Each row comes from the steps of one path. Every step used is in the known rows, and no mark comes twice. Write the path behind each row, first mark first.
Known rows
kifiruf-pefesa-fuli-bimodab-rolukam-kasav-vazu: [-4.28 -2.12  2.20 -4.65 -2.09  0.29 -1.04  0.28 -1.60  1.30  3.21  3.69
  1.09 -0.93 -0.56 -0.98  1.20 -1.53  1.44 -2.87 -0.46 -3.52  2.79 -0.25
  0.07]
kasav-gubo-pefesa-fuli-bimodab-vobapa: [-2.55  1.99  0.89 -0.43 -2.53 -0.59 -3.23  1.21  0.90  2.62  0.42 -0.92
 -0.11  1.68 -0.55 -1.22 -3.35 -1.29  1.39 -3.05  1.31  2.70  3.52 -3.96
  3.97]
gubo-kasav: [ 1.49  1.68 -0.27 -0.82 -0.90  0.16  0.78 -0.95 -1.62 -1.93 -0.69  2.27
 -0.28 -0.41  0.15 -0.92  0.61  0.09  1.33 -0.22 -0.31 -0.20  0.42  1.72
 -0.81]
kasav-gubo-pefesa: [-1.00 -1.12 -0.74 -0.90  0.56  1.31 -2.50  0.60  2.61 -1.08 -2.48  1.53
 -2.72  1.64  3.27 -1.20  0.30 -2.20  1.57  1.55 -1.42  0.71  0.06 -1.38
  1.05]
fuli-pefesa-gubo-kasav-vazu: [ 0.83  0.43  2.92 -2.25 -1.75  0.21  0.84 -0.64 -4.75 -3.30 -0.59  2.01
 -0.64 -2.78  1.03 -2.76  3.20 -1.74  2.51 -0.42 -0.33  1.17  0.39  0.69
 -1.85]
vazu-kasav-rolukam-bimodab-fuli: [-3.52 -1.65  0.92  1.34 -1.17  1.55 -4.27 -2.38 -1.41  1.05  1.32  3.31
  4.90  0.39 -0.50 -2.39 -5.30 -0.65 -0.14  0.15 -1.78 -0.37  0.83  2.39
  1.95]
pefesa-gubo-kasav-rolukam-bimodab-vobapa: [-2.08  2.17  1.23  1.59 -2.99 -0.50 -2.15 -0.70 -3.09 -1.62 -2.21  0.40
  0.57 -1.26  0.51 -1.24 -2.17  1.90  0.75 -0.78  0.92  2.84  2.47  0.99
  1.84]
gubo-pefesa-fuli-bimodab: [-1.80 -0.89  1.86 -0.35 -1.83 -0.52 -1.88 -0.93  2.26  3.30  3.03 -0.01
 -0.44  1.03 -0.36 -1.47 -2.07 -0.47  1.05 -3.09  0.51  2.42  1.54 -3.56
  4.73]
vazu-kasav-gubo: [-1.03  0.81 -1.29 -1.85  1.23  0.83 -2.58  0.08 -0.73 -1.61 -2.61  4.32
  1.66  2.79  1.63 -1.44 -0.21 -3.16  0.85  2.58 -1.12 -1.63  1.01 -0.43
 -1.75]
pefesa-gubo-kasav-rolukam: [-1.55 -0.98  0.85 -0.77 -0.91 -0.14 -0.41 -1.04 -2.20 -3.47 -3.02  3.72
 -0.43 -1.82  2.80 -1.24 -0.11  0.30  1.58  0.68 -0.58  1.72  0.42  0.82
  0.70]
pefesa-fuli: [-0.96 -0.93  0.94  0.08 -1.96  0.19 -1.03 -0.65  1.38  1.76  1.36 -0.23
 -0.20  0.97 -1.00 -1.55 -2.19 -1.46  0.82 -1.40 -0.15  1.76  0.39 -0.35
  1.90]
vobapa-bimodab-rolukam-kasav-gubo: [-2.99 -0.55 -3.07 -4.20 -0.09  1.44 -1.83  0.41  0.73 -1.37 -2.60  6.49
 -0.39 -0.13  3.07  1.26  0.46  0.14  0.66  2.05  0.61 -4.47  0.73  1.01
  0.42]
bimodab-fuli-pefesa: [-1.66 -1.83  2.55  0.05 -1.28  0.55 -1.59  1.42 -1.13  1.43  2.37  0.22
  1.77 -1.92 -1.11 -1.23 -1.45 -3.18  0.87 -0.31 -1.29  1.62 -0.98  0.34
  2.47]
pefesa-fuli-bimodab-vobapa: [-1.71  2.70  1.55  0.22 -3.03 -1.72 -1.33  0.58 -0.95  3.47  2.44 -2.09
  1.85  0.28 -3.22 -0.13 -3.57  0.62  0.20 -4.15  2.39  2.26  3.46 -3.17
  3.38]
gubo-pefesa-fuli-bimodab-rolukam: [-2.49 -1.94  0.34 -1.89 -1.77 -0.21 -1.81 -0.48  1.63  3.44  2.79  1.32
 -1.70 -0.73 -0.27  0.31 -1.55  0.06  0.43 -2.66  1.44 -0.44  2.14 -2.08
  5.40]
vobapa-bimodab-fuli-pefesa-gubo-kasav-vazu-bikup: [-0.46 -0.11  3.00 -1.70 -1.90  0.08  0.61 -3.16 -5.47 -0.56  2.50  0.53
  2.37 -4.01 -0.18 -1.02 -0.83 -1.89  2.79 -1.79  0.70 -1.03  0.10  1.88
 -2.45]
rolukam-kasav-gubo-pefesa-fuli-bimodab: [-3.01 -0.38  0.65 -2.51 -1.78  0.51 -3.39  0.26  2.74  1.53  0.75  3.57
 -0.13  2.09  1.48 -2.51 -0.86 -1.66  1.95 -1.75 -1.06  0.43  1.72 -3.17
  3.73]
kasav-rolukam: [-1.75 -2.44 -0.08 -0.44  0.11  0.39 -0.96 -0.04  0.27 -0.42 -1.52  1.88
  1.84 -0.53  1.43 -0.76 -2.18  0.70  0.37  0.68 -0.49  0.58  0.06  0.16
  0.93]
vazu-kasav: [-1.14  0.61  0.11 -0.10  0.64  0.00 -1.14 -0.93 -1.77 -0.32  0.03  2.68
  2.72  1.54  0.28 -0.86 -0.85 -1.60  0.35  0.75 -1.36 -0.28  0.65 -0.32
 -1.07]
pefesa-gubo-kasav-rolukam-bimodab: [-1.09 -0.20  0.79  0.47 -1.79  0.37 -1.83 -2.05 -1.62 -2.48 -2.11  2.73
 -0.12 -0.95  1.76 -2.17 -0.43  1.80  0.75  0.93  0.17  1.34  0.61  1.87
  1.87]
kifiruf-pefesa-gubo-kasav-vazu: [-1.08 -0.15  3.03 -1.57 -1.01 -0.29  0.81 -0.87 -4.25 -3.60 -0.09  1.78
 -2.09 -1.51  1.31 -1.55  3.59 -2.43  2.03 -0.76 -0.89  0.16  1.26  0.88
 -2.90]
bimodab-fuli: [-1.52 -0.44  0.95  1.25 -0.87  0.91 -1.23 -0.49 -0.62  1.05  1.94  0.45
  1.27 -0.70 -1.18 -0.23 -2.66 -1.24 -0.07 -1.40 -0.78 -0.15  0.05  1.55
  0.94]
vazu-kasav-rolukam-bimodab: [-2.09 -1.14 -0.02  0.59 -0.33  0.67 -3.21 -2.01 -0.77  0.08 -0.90  3.13
  4.14  1.19  0.87 -2.24 -2.92  0.56 -0.02  1.59 -0.85  0.15  0.90  1.00
  1.00]
gubo-kasav-vazu: [ 2.22  1.49  0.29 -2.11 -1.23  0.90  1.17 -1.83 -3.49 -2.26 -0.39  2.41
  0.91 -0.89 -0.25 -2.13  0.84 -0.02  1.82 -0.96 -0.03 -1.54  1.36  2.12
 -3.42]

Which path is each row?
[-3.58 -1.92  3.31  0.90 -1.59 -0.50 -1.28 -0.28 -1.86  0.08  1.71  0.25
 -0.38 -3.10  0.99  0.39 -0.60 -1.86  0.41 -0.36  0.64  3.51 -1.12 -0.99
  3.77] | vobapa-bimodab-fuli-pefesa-gubo
[-1.76 -1.24 -1.88 -1.48 -0.40 -0.04  0.31 -0.96  0.05  1.00  0.52  1.88
 -0.71 -2.14  0.55  3.32 -1.24  2.15 -0.68  0.02  3.14 -2.29  0.78  0.72
  2.30] | vobapa-bimodab-rolukam
[-4.17 -1.99  3.19  0.77  0.18 -1.51 -0.36  1.21 -0.76 -1.74  0.38 -1.03
 -3.58 -0.66  1.95  0.62  3.54 -3.01  0.37  0.26 -0.98  2.37 -0.09 -1.37
  0.61] | kifiruf-pefesa-gubo
[-2.65 -1.06 -1.11 -2.84 -0.53  1.05 -0.76  0.57 -0.36 -0.41 -0.43  4.62
  0.01 -1.43  1.23  0.85  1.24  0.66  0.33  0.10 -1.27 -3.90  0.75  1.55
  0.25] | bimodab-rolukam-kasav
[-4.47 -2.82 -1.07 -2.87 -2.17  1.84 -3.48 -0.69  3.53  0.80 -0.72  5.01
 -2.28  1.12  3.33 -0.83 -2.27 -1.89  2.22 -0.01 -0.55 -0.15  1.06 -0.61
  4.09] | vobapa-bimodab-rolukam-kasav-gubo-pefesa-fuli
[-1.77 -1.49  3.17 -0.38 -0.56 -0.91 -0.56  1.38 -1.69 -1.20 -0.48 -0.30
 -1.75 -2.40  1.35 -0.58  2.76 -2.18  0.82  0.82 -0.34  3.51 -1.18 -1.91
  1.92] | fuli-pefesa-gubo
[-2.60 -0.78  1.84  1.54 -2.51  1.10 -2.98 -2.42 -2.23 -1.21 -0.03  3.02
  0.78 -1.67  0.57 -2.35 -2.95  0.27  0.49 -0.47 -0.77  1.01  0.69  3.04
  2.64] | pefesa-gubo-kasav-rolukam-bimodab-fuli
[-1.80  0.15  2.68  0.00 -2.32 -0.32 -0.38 -1.25 -3.42 -1.78  0.91  2.55
 -0.58 -3.37  1.31 -0.52 -0.18 -1.49  1.73 -0.50  0.30  2.89 -0.39  0.85
  2.70] | vobapa-bimodab-fuli-pefesa-gubo-kasav
[-0.17 -0.04  3.53 -1.43 -2.36  0.82 -0.24 -1.21 -5.34 -2.55  0.80  2.38
  0.21 -3.18 -0.08 -2.75  1.09 -2.59  2.45 -1.46 -0.97  0.93  0.39  1.61
 -1.14] | bimodab-fuli-pefesa-gubo-kasav-vazu
[-3.35 -1.11 -1.64 -2.77 -0.94  0.70 -0.46 -0.54 -0.06 -0.09  0.03  4.86
  0.61 -1.73  1.83  2.34 -0.06  2.11  0.08  0.08  0.47 -3.61  0.70  1.41
  1.25] | vobapa-bimodab-rolukam-kasav
[-2.37  1.92  1.91  0.73 -3.08 -1.27 -2.12  0.39  0.55  3.55  2.50 -2.18
  0.30  0.67 -1.48 -0.55 -3.83 -0.20  0.85 -4.54  1.32  3.87  3.28 -3.89
  4.52] | gubo-pefesa-fuli-bimodab-vobapa
[-1.79 -1.97  2.17 -1.42 -1.16 -0.19 -0.73  0.24 -2.63 -3.25 -2.43  3.48
  0.04 -2.74  2.83 -2.04  0.60 -1.10  2.18  1.31 -1.04  3.17 -0.32  0.08
  1.75] | fuli-pefesa-gubo-kasav-rolukam
[-0.13 -0.07 -0.22 -0.06 -1.55  0.74 -1.70 -1.85 -0.81 -1.23 -1.29  2.88
  1.63 -0.24  0.79 -2.41 -1.87  2.00  0.61  0.84 -0.08  0.08  0.71  2.67
  1.38] | gubo-kasav-rolukam-bimodab
[-4.05 -3.18  3.91  1.10 -1.97  0.35 -3.33  0.12 -1.78 -0.13  0.47  0.97
  0.81 -2.74  0.90 -2.18 -1.17 -1.61  0.48  0.53 -0.86  3.42 -0.84  0.26
  4.34] | kasav-rolukam-bimodab-fuli-pefesa-gubo
[-1.39 -1.57 -0.07  0.64 -0.89  0.60 -2.24 -1.16  0.50  0.54 -0.73  1.10
  2.01  0.06  0.53 -1.84 -2.34  1.94 -0.48  0.99  0.27  0.04  0.39  1.26
  2.05] | kasav-rolukam-bimodab
[-1.02  3.56  0.65  0.16 -1.39 -1.82 -0.63  0.97 -1.99  2.06  1.35 -1.99
  2.09 -0.39 -2.15  1.14 -1.81  1.61 -0.51 -3.25  2.47  0.76  3.01 -2.79
  1.63] | fuli-bimodab-vobapa
[-3.53 -1.30 -0.65 -3.35 -0.81  0.46 -3.83 -0.55  0.96  2.14  0.99  4.53
 -0.34  1.24  0.86 -0.88 -1.77 -2.47  1.18 -0.75  0.68 -1.52  2.94 -2.57
  3.98] | vazu-kasav-gubo-pefesa-fuli-bimodab-rolukam
[-3.26 -0.34 -1.61 -5.01 -1.34  1.15 -2.95  1.05  1.06  0.57 -0.77  6.13
  0.05  0.73  0.89 -0.66  0.19 -1.14  1.11 -0.11  0.21 -4.28  2.07 -0.72
  2.15] | pefesa-fuli-bimodab-rolukam-kasav-gubo
[ 1.26 -0.03  0.67 -1.68  0.19  0.27  1.13 -2.05 -2.74  0.75  1.40 -1.52
  2.50 -1.28 -1.18 -0.67 -0.05 -0.70  1.55 -1.25  0.20 -3.59  0.52  1.09
 -5.13] | kasav-vazu-bikup
[ 0.28  0.45  3.55 -0.96 -2.35  0.61 -0.73 -2.90 -5.55 -0.36  2.54 -0.22
  2.09 -3.27 -1.35 -3.12  0.22 -2.21  2.62 -1.49 -0.44 -1.43  0.41  2.88
 -2.59] | rolukam-bimodab-fuli-pefesa-gubo-kasav-vazu-bikup
[-1.95 -1.97  0.51 -0.73 -1.48  1.35 -3.20 -0.06  3.61  0.66 -0.88  1.19
 -2.77  2.50  1.80 -2.74 -1.91 -3.61  2.25 -0.08 -1.47  2.32  0.50 -1.59
  2.93] | kasav-gubo-pefesa-fuli
[-1.62  0.41 -1.40 -2.94  0.26  1.46 -2.18  1.23  0.72 -2.25 -3.09  4.88
  0.43  1.55  2.29 -1.19  1.55 -1.52  1.29  2.09 -1.92 -2.67  0.22  0.38
 -1.33] | rolukam-kasav-gubo
[ 1.18  0.34  3.04 -2.55 -1.11 -0.39  1.27 -1.56 -5.28 -1.73  0.69 -0.08
  0.86 -3.10  0.05 -2.00  2.45 -2.41  3.29 -0.70 -0.34 -0.97  0.03  1.06
 -4.31] | fuli-pefesa-gubo-kasav-vazu-bikup
[-1.62 -0.65  0.67  1.11 -2.31  1.62 -2.89 -2.25 -1.45  0.00  0.55  2.96
  2.92 -0.88 -0.58 -2.49 -4.36  0.42  0.64 -0.57 -0.79 -0.17  0.78  3.80
  2.27] | gubo-kasav-rolukam-bimodab-fuli
[-3.98 -2.84 -0.59 -2.89 -1.85  2.21 -3.77  0.49  3.18  0.26 -1.19  4.88
 -2.65  1.28  2.71 -2.09 -0.98 -3.10  2.49  0.05 -2.23 -0.53  1.19 -0.36
  3.18] | bimodab-rolukam-kasav-gubo-pefesa-fuli
[-2.70  0.02 -0.73 -3.76 -0.57  0.06 -0.89  0.40 -0.76  0.81  0.87  4.78
  1.25 -1.39  0.38  1.16  1.24  1.74 -0.21 -1.28  0.23 -4.26  1.73 -0.23
  1.59] | fuli-bimodab-rolukam-kasav
[-3.75 -2.37  2.23 -0.65 -0.63 -0.76 -0.70  0.13 -1.85 -3.58 -2.06  3.10
 -1.44 -1.65  3.07 -0.95  1.19 -1.82  1.73  0.90 -1.56  2.10  0.48  0.40
  0.86] | kifiruf-pefesa-gubo-kasav-rolukam
[-1.88 -0.82 -0.13 -2.63 -1.74 -0.51 -0.90 -0.30  0.17  3.22  2.63  1.44
 -0.24 -1.04 -1.86  0.63 -1.47  0.68 -0.38 -2.46  2.88 -1.68  2.20 -1.31
  4.28] | pefesa-fuli-bimodab-rolukam
